Each row was made from one walk, in order. Every step used is in the known rows, and no mark comes twice. Write each row's walk.
Known rows:
H/N/B/Q/L: [ -2   2   1   7 -16 -24 -23 -65  43  12  29  83   1  15  -6   5 -15  -8
  25  24 -14 -41  -4  10 -15  13   9  63  12  -2 -18  22  39  12  13 -34
  31  43  14  -7   0   7   0  -6 -19 -19  22  -6   1  11  56]
L/Q: [-13   2   7   5  -4  17   6   4   9  13 -10  -5   7   1   2  -2  -2 -13
 -12 -31  -4   9  13  -1   7  -8 -13  -8 -17   6 -16 -12  21 -24   4 -17
   1 -28  -9  15 -16 -14   1  -6   4   8  17   8  -5  -4  -1]
H/N/J/D/B/Q: [ 22   8   1  -3  30 -32 -41 -66  53  30  17 -17  11  25  -9 -51 -13 -14
  -1  19 -39 -14 -10  37  16  -7   9  46  -8  52  -4  28  -4 -29  42 -42
  35  30 -28   0 -21  18  10 -10   5 -19  23 -19  11   3  44]
D/B/Q/L/H/N: [  5   0  10  24  -2 -45 -22 -24  40  19   7  22   5  -9  -7  -1 -32  17
  21  24 -20  -8   6  24 -16  21   2  57  25  41  10  -2  29  -1  30 -32
  29  30  -7 -16   3 -12 -23  -5 -19 -22  27  -1  -7  26  56]
J/H/N: [  4   9   5 -11  10 -20  -5 -27  22  -4   2 -10  -1 -30  -9  17 -19  -4
   2   6 -13 -14   2  37 -18  33   3  46  -8  15  14  -4  32  24  10   1
 -13  -1 -12 -26  -4 -14  -7 -16 -11  14 -17 -15  -8  29  -8]
Q/B/D/J/H: [ 25  46  19 -20  39 -24 -33  -5  21  25  22 -33 -13  38  43   2 -13   8
  11  13 -30 -38   1  43   2  22   4  -3   4  33 -35 -10  10   7  56  32
  -8  14 -27 -10 -22 -17  -2 -11 -10  16  -6 -34  24 -18 -14]
N/B/Q/L: [-14  -5  10  10  -8  -9 -32 -49  35  13  26  79   4  24  -9 -15  -3  -8
  26  22  -9 -39   0  -5 -17  -6  14  44  19 -12 -29  23  25 -10  13 -21
  30  41  18   5   1  12 -10   2 -10 -21  29   1  17   0  51]
D/J/H/N/B/Q: [ 16  17   5 -16  21 -32 -24 -57  31  12  18  19   3   3  14 -12 -21   0
   6  22 -20 -43 -25  30  -5  15   9  51   5  43 -11   5  43  -3  34  -6
  23  36   1 -31 -10  17  -8 -10 -26  13   4 -11  -1  24  23]
B/Q/L: [-25  -2  15  13   4 -11 -33 -22  36  12  22  62   0  -6 -12  -5   7 -10
  22  21 -13 -29   7   7 -13  10   3  40  24  13 -14  12  14  -7   8 -30
  24  22  16   5   1  -4   2   5  -2 -30   9   7  17   0  57]
D/B/Q/L/H: [ -7  -7  16  35   3 -27 -32   9  22  31  13  16  -1  11 -15 -31 -18  15
  25  30 -10 -19  21   3 -19   4  16  32  31  34   0  -1  11 -22  31 -23
  28  28  -2 -14  11  -2 -33  16  -9 -22  32  11   9  10  55]
H/N/B/D: [ 41   0 -24  -9  -7 -27  -4 -73  21  17  20   9  14  34  35  21 -20  -9
   9  -1 -24  -5   0  11  22  -4 -14  25  -4 -16 -12  15  22   9  14  -8
  11  32 -20   0 -20 -11   4 -18 -38   2   9 -34 -15  -1  19]
J/D/B/Q: [  1  -5  10   2  18 -36 -44 -56  43  23  16 -11  22  31 -11 -51   0  -4
   6  18 -33 -10  -8  31  38 -13   1  28   8  46  -3  33 -16 -28  26 -34
  32  25 -18  -6 -11  18  -7   6   9 -11  11 -19  13  -6  31]
B/D/J/H: [  5  31  15 -19  26 -33 -25   1  13  30  33 -38  -4   9  30   0  -4   3
   5   4 -13 -11   2  30   2  32   0  23  25  29 -19  -1  18   0  34  22
 -14  19 -30 -10 -16  -6  11  -2 -16   7 -28 -29  13  -7  -2]
L/Q/B/D/J: [ 35  46   5 -14  28  -7 -15 -16  31  29   8 -31  -9  55  76  16 -13   2
   2 -11 -32 -21  -6  33  27   4 -21 -29   8  34 -46 -18   7 -19  51  17
  16   4 -18   5 -31 -18  13  -9  -8  11  27 -20  -1 -38   0]
N/J/D/B: [ 25  14   9   8  20 -16 -30 -24  13  37  25 -40   4  42 -19 -62  -4  -5
  -7   3 -20 -25   3  27  15 -15  24   0  -9  10 -17  20 -16 -16  48 -16
  10  13 -47  -5 -15  19 -15 -14   3  -6  29 -17  18 -15   8]
Q/L/H: [ -7  -5   8  26 -16 -13  -7  19  -4  22   8  10 -10   0 -12   2 -32   8
  20  10   5 -14  22 -11 -26  21  11  11  33  -5 -13  -7  18  -6  18   0
  24   1   4  -6  26  -9 -18   0 -18 -12  35  15   8  18  34]
D/J/H: [ -9  30  21 -17  30 -13 -19  19   1  13  20 -33 -10  -3   7 -15  -5  10
   1  11  -4 -31  -9  26  -3  29  17  12   9  34 -20  -6  23  17  31  25
 -13   4 -18 -32  -4   6 -13 -13  -8  20 -24  -3   8   8 -16]
L/H/J/D/B: [ 28   8   8  16   2 -13 -14 -18  -9  35  18 -80   1  13  -1 -38 -16  24
   0  32  -7 -11 -19  22  27  20  -7  -6   6  36   4   9   5  -2  39 -18
  36  -6 -31  -9   8  18 -31   2  -1   6  31  -8  -5  15  18]
D/B/Q/L/H/J: [ -2  12   9  25   5  -5 -19  -2  -4  24  20 -11  -3 -13  11 -27  -8  21
  10  53   5 -31 -15  14 -18  24   8  20  24  48   8   4  26   2  31 -25
  40   6  -1   4  16  12 -38  19  -1 -22  39  17   3  25  63]
J/D: [  7   1   6  -1   0 -18 -16 -40  19  24  11 -27   1  18 -11  -9  -7  -9
   2   0 -17  -2  -2  17  28  18 -12   0   1   6 -10  18  -6 -17  13  -6
  19   1 -14   0   0   9  20 -12  -8   3   5 -17  12 -11   3]
L/Q/B/D: [ 25  24   4   2  19   4 -18 -26  41  22  -5  -8   7  46  47  19 -16 -15
   2 -21 -38 -11  24  26  17 -17 -31 -15  -4  -1 -45 -15   1 -33  30   2
   7  -5 -16  28 -30 -28   4  -3   0   2  25 -34  18 -41  -7]
N/B/D: [ 25  -9 -19  -5  -6 -19  -8 -51  10  22  16  10  17  52  29   7  -8  -7
  13   0 -22  -3   6  -5  15 -13  -5   7   6 -29 -24  12   0 -13  18   5
   7  33 -15  15 -12   2  -5  -5 -30  -3  16 -25   0 -22   7]

Which walk is each row?
[ 48  31 -17 -18   5 -40  -3 -46  23  24  29 -22  -3  53  63  17 -17  13
   4   2 -12 -17 -26  18  26  21 -12  19  23  22 -21   2  28  18  42   9
  24  53 -23 -18 -28  -3  12 -18 -36  12   8 -32 -24  -8  21]  H/N/B/D/J
[ 31  10  -4   1  12 -21 -15 -52  28  31  14 -24  -5  16  -6 -20 -17 -16
  -9   1 -24 -14   2  26  11  22   2  12 -17   0 -10  11  15 -11  42 -18
  33   4 -29   1 -14   5  34 -25  -6  -6  26 -16   1   8  13]  H/N/J/D
[ 13  20  13   5  12  30  -7 -11  24   0 -22  14  -5  32  28  10 -10  -4
 -10 -18 -18 -18   7  21   3 -23 -14 -33 -23  -1 -43 -27   2 -20  23   2
  12 -24   5   3 -13 -14 -15  -1  16  24  36 -12  19 -20 -13]  L/Q/B
[  1   2  -1  27  -7   5 -11 -24  -5  24  17  26  -5  -1  13 -14 -24  14
  21  55  11 -39 -12  -6 -25  31  -1  24  14  20 -15  -2  40  -4  32 -13
  49  20  17   3  25  21 -24  14 -16 -12  50  19   8  34  56]  N/B/Q/L/H/J
[-10   6  12  -2  29  13 -23   7   2  19  17  -6 -13  -5 -19 -41  -4 -16
  -4  12  -3 -23  26  16 -51   7  41  21 -25  -6 -18  -4   7  -7  34  18
 -16  -6 -30  -8  -7  10  -5  -6   3  -2  -2  -5  23  13 -15]  N/J/H
[  5  -4   2 -10  12 -24 -25 -73  41   4   9  45  10   3  -4 -16 -20 -14
  12  12 -21 -37  -8  24  -4   3   6  59  -9  19  -2   6  36 -10  14 -16
  17  31   4 -22  -7  16  -9  -5 -20   6   3 -15  11  32  25]  J/H/N/B/Q
[ 38  12  -1   1  15 -26 -24 -38  28  29  19 -34   6  28  -9 -52  -8  -4
  -9  10 -24 -23  -5  38  17  -4  12  22 -12  13  -9  18  -2  -5  50 -22
  25  16 -52 -11 -20  13  -9 -20   2  -2  29 -23   0   1  19]  H/N/J/D/B
[  2  -2   8   2  23 -12 -31 -19  27   1  10   5  13  14  -6 -35  13   2
   8  17 -19 -12  -4  16  16 -24  13  25   8  47  11  11  -8 -23  13 -26
  12  18  -3  -2 -16  15 -24  12  15 -18   0   0  -3  -6  24]  D/B/Q
[-15  -1  21  10   7 -30 -47 -49  54  33  33  21   7  25 -29 -30   3  -6
  28  23 -29 -36   2  29  18   4   6  46  23  26  -9  36   6 -14  28 -41
  37  35 -11   2 -11   7  -7  -4  -6 -30  18 -12  17 -13  56]  J/D/B/Q/L
[ 10  16  18  27  -4 -22 -21 -18   6  40  34 -48   0  17  -8 -31 -21  23
  14  38  -8 -31 -12  25  24  31   1  10  15  28  -7  11   9   7  48 -27
  41   4 -28  -1   6  11 -39  -3 -10  -6  37  -9   3  11  38]  Q/L/H/J/D/B
[ 22  -5  -7  21 -23 -23   2 -40   8  20   6  39  -3  12   3  15 -45  14
  25   6   1 -32   2  -5 -19  11   5  31   7 -23 -20  -8  42  18  21  -6
  25  36   2 -20  13  -4 -28 -16 -35  11  45  -5  -8  30  36]  Q/L/H/N/B
[  0   1  13  20   3 -14 -29 -39  16  40  23 -18  -9  -2  -1 -18 -25   6
  24  52  -9 -25 -11  17   0  46 -18  20  24  42  -2   8  27 -23  35 -28
  57   3   6  17  31  13   9   0 -14 -17  44  11  12  22  58]  B/Q/L/H/J/D
[-23   3  18  12   6 -18 -39 -20  41  19  34  41   7   7 -13 -29  10  -6
  22  23 -14 -35   2  17 -12   0  15  41  26  27  -5  26  11   3  20 -35
  22  36  -3  -4  -8   4 -17  11   4 -31  11   0  11 -10  56]  D/B/Q/L
[ 24  36   3 -24  20 -44 -14 -23  26  15  26 -47   0  -9  35  22 -27   2
   7   6 -24 -11  -7  46   8  46  -9  39  22  36  -1 -12  37  25  41   9
  -5  11 -30 -19 -22 -23  20 -23 -29   9 -21 -30  -8  14   4]  B/D/J/H/N
[ 15  26   3 -19  19 -24 -25 -25  10  31  35 -20   0  37  38  -6  -9   9
  10   6 -20 -33  -4  25   0  15   6  14   7  16 -28   6  28   6  46  30
  -3  29 -31 -26 -18   2  -7 -11 -26  20  -9 -25   9  -3 -11]  N/B/D/J/H
[ -2  -8  19  41   1 -38 -48 -29  32  48  20  -2   7  28 -25 -37 -25   9
  25  24 -19 -21  11  13  -2  11   5  31  35  33 -15  13  12 -31  39 -30
  43  20  -9  -3  12  -1 -15   6 -11 -24  40  -2  16  13  51]  J/D/B/Q/L/H
[ 18  22   9   3   7 -11 -14 -26   9  23  25 -60   4  14   2 -33   8  10
   2  18 -13 -26 -39  34  40  16  -6   6  -2  32  13  20   3  12  27 -20
  32   2 -30   2 -10  21 -25   2   7   4  15 -20  -6  -6  18]  H/J/D/B
[ 18   5   6   4   4 -27 -25 -31  24  28  16 -47  12  35 -12 -39   1   4
  -2   4 -24 -13 -10  29  46 -10   1  12  -7  15  -2  23 -11   0  23 -21
  21  14 -28  -5 -10   5 -27 -10   1   6   3 -25   1 -14   8]  J/D/B
[ 26  12 -11  -8  19  -1  -1 -15   6  11   8   4  -8  -7   5 -20 -11 -12
 -14   6  -4 -14   8  15 -30   4  13  17 -16   1  -8 -10  11   2  30  -4
  13   6 -20  -3 -16   3  15 -16  -3  -3  17   6 -13  11  14]  H/N/J
[ 17   1  13  15  22 -26 -37 -35  22  35  12 -39  10  12  -5 -53 -16  11
   5  43 -16  -7 -20  27  26   8  -2  21   7  69   7  12   2 -32  38 -33
  49   4 -14   2   5  28 -21  13   1  -9  37  -3   6  20  43]  L/H/J/D/B/Q
[ -2 -23  -2  32  -8 -12 -27 -21  11  30  10  53  -4  19 -12 -19 -26   7
  29  26  -4 -29  20 -13 -28   4  14  31  15   5 -25   1  27 -19  25 -10
  40  25   9 -13  18   8 -18   7 -23 -12  49  13  21  23  49]  N/B/Q/L/H
[ 23  23   0 -17   1 -30  -6 -39  13   5  20  -1  -5  13  25  -1 -25  14
   5   1  -7 -45 -25  32   4  23   9  37  -5   2 -12  -2  44  29  33  13
   8  31 -13 -50 -10   6 -22 -26 -30  36   0 -23 -13  26  -3]  D/J/H/N/B
[ -1  -8   7  18   0 -30 -19 -21  33  20   0  21  -3 -14  -2  14 -33   6
  27  21 -11 -10  11   7 -18  36  -1  54  24  36   2  -8  35  -5  23 -23
  33  16   8 -10  11 -13   7  -5 -19 -20  26  11  -8  38  57]  B/Q/L/H/N
